In the rows, 128 means zero.
Known rows, with every step that occurs:
v, z: 170	152	162	172	193	173	118	86	156	168	166	142	151	194	99	134	172	92	77	136	134	114	139	108	75	94	146	52	138
x, g, z: 187	142	141	127	107	190	132	85	185	172	94	85	185	172	83	117	173	80	108	161	95	110	173	108	91	150	161	115	115
y, d, z, x, v: 198	143	178	146	187	192	142	183	173	152	112	88	60	155	103	113	195	116	74	61	115	110	118	105	148	77	134	85	117
g, z: 177	166	155	156	132	156	133	87	145	172	93	126	175	199	73	123	171	83	86	140	110	125	154	130	92	124	165	74	139
s, d: 163	118	162	120	166	179	131	97	171	157	124	155	133	196	122	124	189	139	120	148	122	140	138	126	54	80	137	58	97
d, y: 179	160	168	145	166	141	107	98	165	150	93	124	124	180	108	136	146	159	134	158	133	138	114	137	104	77	135	62	115
g, x, v, z, d, s: 150	131	204	221	219	198	118	161	157	183	169	27	158	153	67	105	206	96	26	170	132	101	117	56	57	103	172	72	111
s, y, d, z: 185	199	178	117	157	154	90	118	170	186	112	145	90	196	145	94	174	102	78	68	89	93	94	107	116	64	135	113	105
y, d, s: 188	187	219	167	159	190	121	127	149	131	117	71	106	149	142	150	185	137	68	127	108	127	129	110	108	81	142	70	115
y, d, z: 194	173	165	123	178	164	101	136	159	152	100	124	66	181	142	114	187	124	86	84	101	113	131	146	124	78	150	118	128
v, x, g, z: 176	133	125	118	100	150	120	91	204	147	110	85	232	173	50	110	165	95	117	188	113	124	189	133	76	123	168	124	112
g, z, d, s, y: 165	191	222	166	128	147	98	99	117	189	99	99	203	177	80	101	166	84	64	145	80	110	117	49	76	127	166	108	104
s, d, z, v: 165	126	163	117	172	178	142	113	159	195	129	186	132	189	114	115	215	137	136	96	114	133	128	122	46	119	175	135	95
d, s, y: 183	180	219	174	134	176	114	84	156	161	127	100	172	149	102	124	164	110	67	126	109	98	111	68	71	90	127	56	96
g, z, v: 170	178	175	152	129	154	152	93	164	210	93	141	196	194	75	138	178	85	110	116	126	138	144	115	86	173	201	93	122
g, x, z, v: 96	126	150	184	132	163	203	121	221	221	109	127	176	188	79	148	212	107	107	144	148	142	129	108	20	115	215	63	60
v, x, g, z, d, s: 163	140	175	137	111	164	98	119	165	138	110	50	238	142	57	105	177	112	94	213	102	125	182	89	67	127	186	162	98
s, d, y: 172	132	163	118	170	161	106	90	166	148	105	168	123	183	130	130	173	181	154	172	134	142	111	130	71	60	111	55	100
v, z, x: 156	137	183	198	194	191	162	98	145	149	164	139	173	189	76	152	171	91	58	119	149	110	136	110	91	83	123	30	118
s, y, d: 163	193	185	125	137	149	101	113	200	182	112	133	110	192	145	122	164	90	82	100	113	115	96	94	110	67	132	56	81
g, x, z, d: 74	114	144	167	144	145	145	146	187	200	87	106	150	204	82	122	202	114	92	174	130	152	130	101	26	78	195	89	64
y, d: 171	173	175	132	153	161	115	127	180	158	100	110	87	190	149	143	170	110	93	108	123	133	131	130	118	80	146	76	110
s, y, d, z, v, x: 176	202	174	110	144	124	91	124	209	196	136	160	161	195	111	107	177	120	111	71	125	115	101	123	92	79	179	133	77

Rows:
169	119	136	121	118	151	111	107	223	135	129	78	197	167	90	118	153	116	131	186	139	123	180	140	62	84	158	114	89 -> v, x, g
184	133	173	176	150	185	171	129	155	169	95	89	160	162	41	122	177	81	78	123	120	123	150	88	117	129	141	38	128 -> g, z, x, v
191	111	173	168	187	182	148	152	160	159	115	99	106	152	61	110	181	112	76	80	125	111	132	94	114	102	132	85	128 -> d, z, x, v
178	206	191	122	153	151	112	128	188	230	115	159	114	192	139	120	181	104	99	39	109	101	85	98	110	111	173	127	81 -> s, y, d, z, v
167	91	130	88	142	177	131	110	212	172	145	151	194	165	93	108	202	155	166	149	130	132	170	124	31	111	183	174	69 -> s, d, z, v, x, g
161	122	161	180	169	168	142	135	209	193	113	42	137	176	72	104	180	92	73	144	159	105	130	119	76	92	152	51	107 -> g, x, v
104	120	139	176	132	166	172	116	205	187	99	106	157	190	75	128	203	111	87	167	143	141	137	113	28	69	168	49	77 -> g, x, z
180	146	151	94	138	161	116	145	228	171	136	107	150	163	123	123	190	124	137	102	129	116	150	138	90	108	200	188	81 -> y, d, z, v, x, g
166	115	184	184	170	185	160	146	177	157	116	81	128	155	71	128	164	106	86	112	149	124	131	83	111	99	131	34	111 -> z, x, v
155	161	172	155	215	140	78	124	141	171	134	151	132	189	108	120	155	135	115	172	131	126	106	101	99	82	152	89	132 -> v, z, d, y
153	139	167	149	141	116	137	110	194	177	133	134	202	188	75	145	164	120	137	140	165	143	153	143	66	112	201	93	100 -> z, v, x
153	169	231	165	145	157	89	116	134	184	117	97	168	164	105	110	159	103	74	140	100	119	102	45	68	98	149	94	83 -> z, d, s, y
141	128	133	104	107	135	94	117	188	163	96	84	227	185	61	102	160	94	124	192	114	133	190	109	74	122	195	171	98 -> v, x, g, z, d
153	152	180	136	176	119	78	132	143	168	80	127	114	187	123	118	133	157	145	166	125	151	111	109	106	78	158	98	108 -> z, d, y
164	115	142	107	163	152	127	110	182	173	143	183	175	192	79	120	206	165	147	119	146	145	144	149	39	91	182	137	96 -> s, d, z, v, x
156	178	221	189	181	177	87	112	129	189	174	120	187	164	98	114	168	92	47	144	103	97	94	29	59	95	146	81	103 -> v, z, d, s, y
174	180	158	114	162	125	107	144	191	169	136	139	139	186	111	128	196	139	121	84	137	133	137	159	105	94	200	142	107 -> y, d, z, v, x
153	151	218	174	165	161	103	130	121	150	105	80	145	151	106	134	169	126	83	152	105	137	137	80	72	117	164	106	109 -> z, d, s
116	143	179	163	117	131	101	134	171	175	133	119	212	146	75	118	179	144	100	184	106	142	124	36	22	60	182	84	55 -> v, x, z, d, s, y
122	136	156	164	130	161	179	129	191	213	106	154	157	167	98	162	198	130	140	125	122	154	131	83	38	135	215	63	72 -> x, z, v
172	114	164	144	146	202	161	115	174	144	110	99	144	155	83	112	179	108	82	109	113	109	168	117	89	105	127	136	94 -> d, z, x, g
176	136	165	159	230	156	63	167	155	185	142	109	116	158	100	102	157	138	125	165	122	114	101	67	103	97	160	81	134 -> x, v, z, d, y
135	117	117	144	124	140	138	119	196	149	123	140	177	174	65	139	186	152	131	180	138	162	157	116	43	63	181	57	87 -> v, x, z
170	117	146	107	173	186	118	97	152	153	124	173	114	188	111	101	202	149	116	115	104	123	137	132	61	73	139	114	117 -> s, d, z
167	116	164	166	219	172	88	168	155	202	163	104	120	164	89	110	169	90	91	142	123	117	128	57	89	120	176	78	132 -> x, v, z, d
163	143	193	146	115	196	113	115	142	159	93	57	192	142	84	108	178	96	82	178	78	120	167	65	75	161	176	159	103 -> x, g, z, d, s
180	150	171	149	162	152	136	118	153	202	120	149	135	186	92	123	185	114	115	86	124	126	132	131	84	134	196	131	112 -> d, z, v
139	114	159	188	220	168	112	164	179	221	157	68	144	196	69	95	191	75	55	160	149	107	125	82	64	98	173	72	115 -> g, x, v, z, d
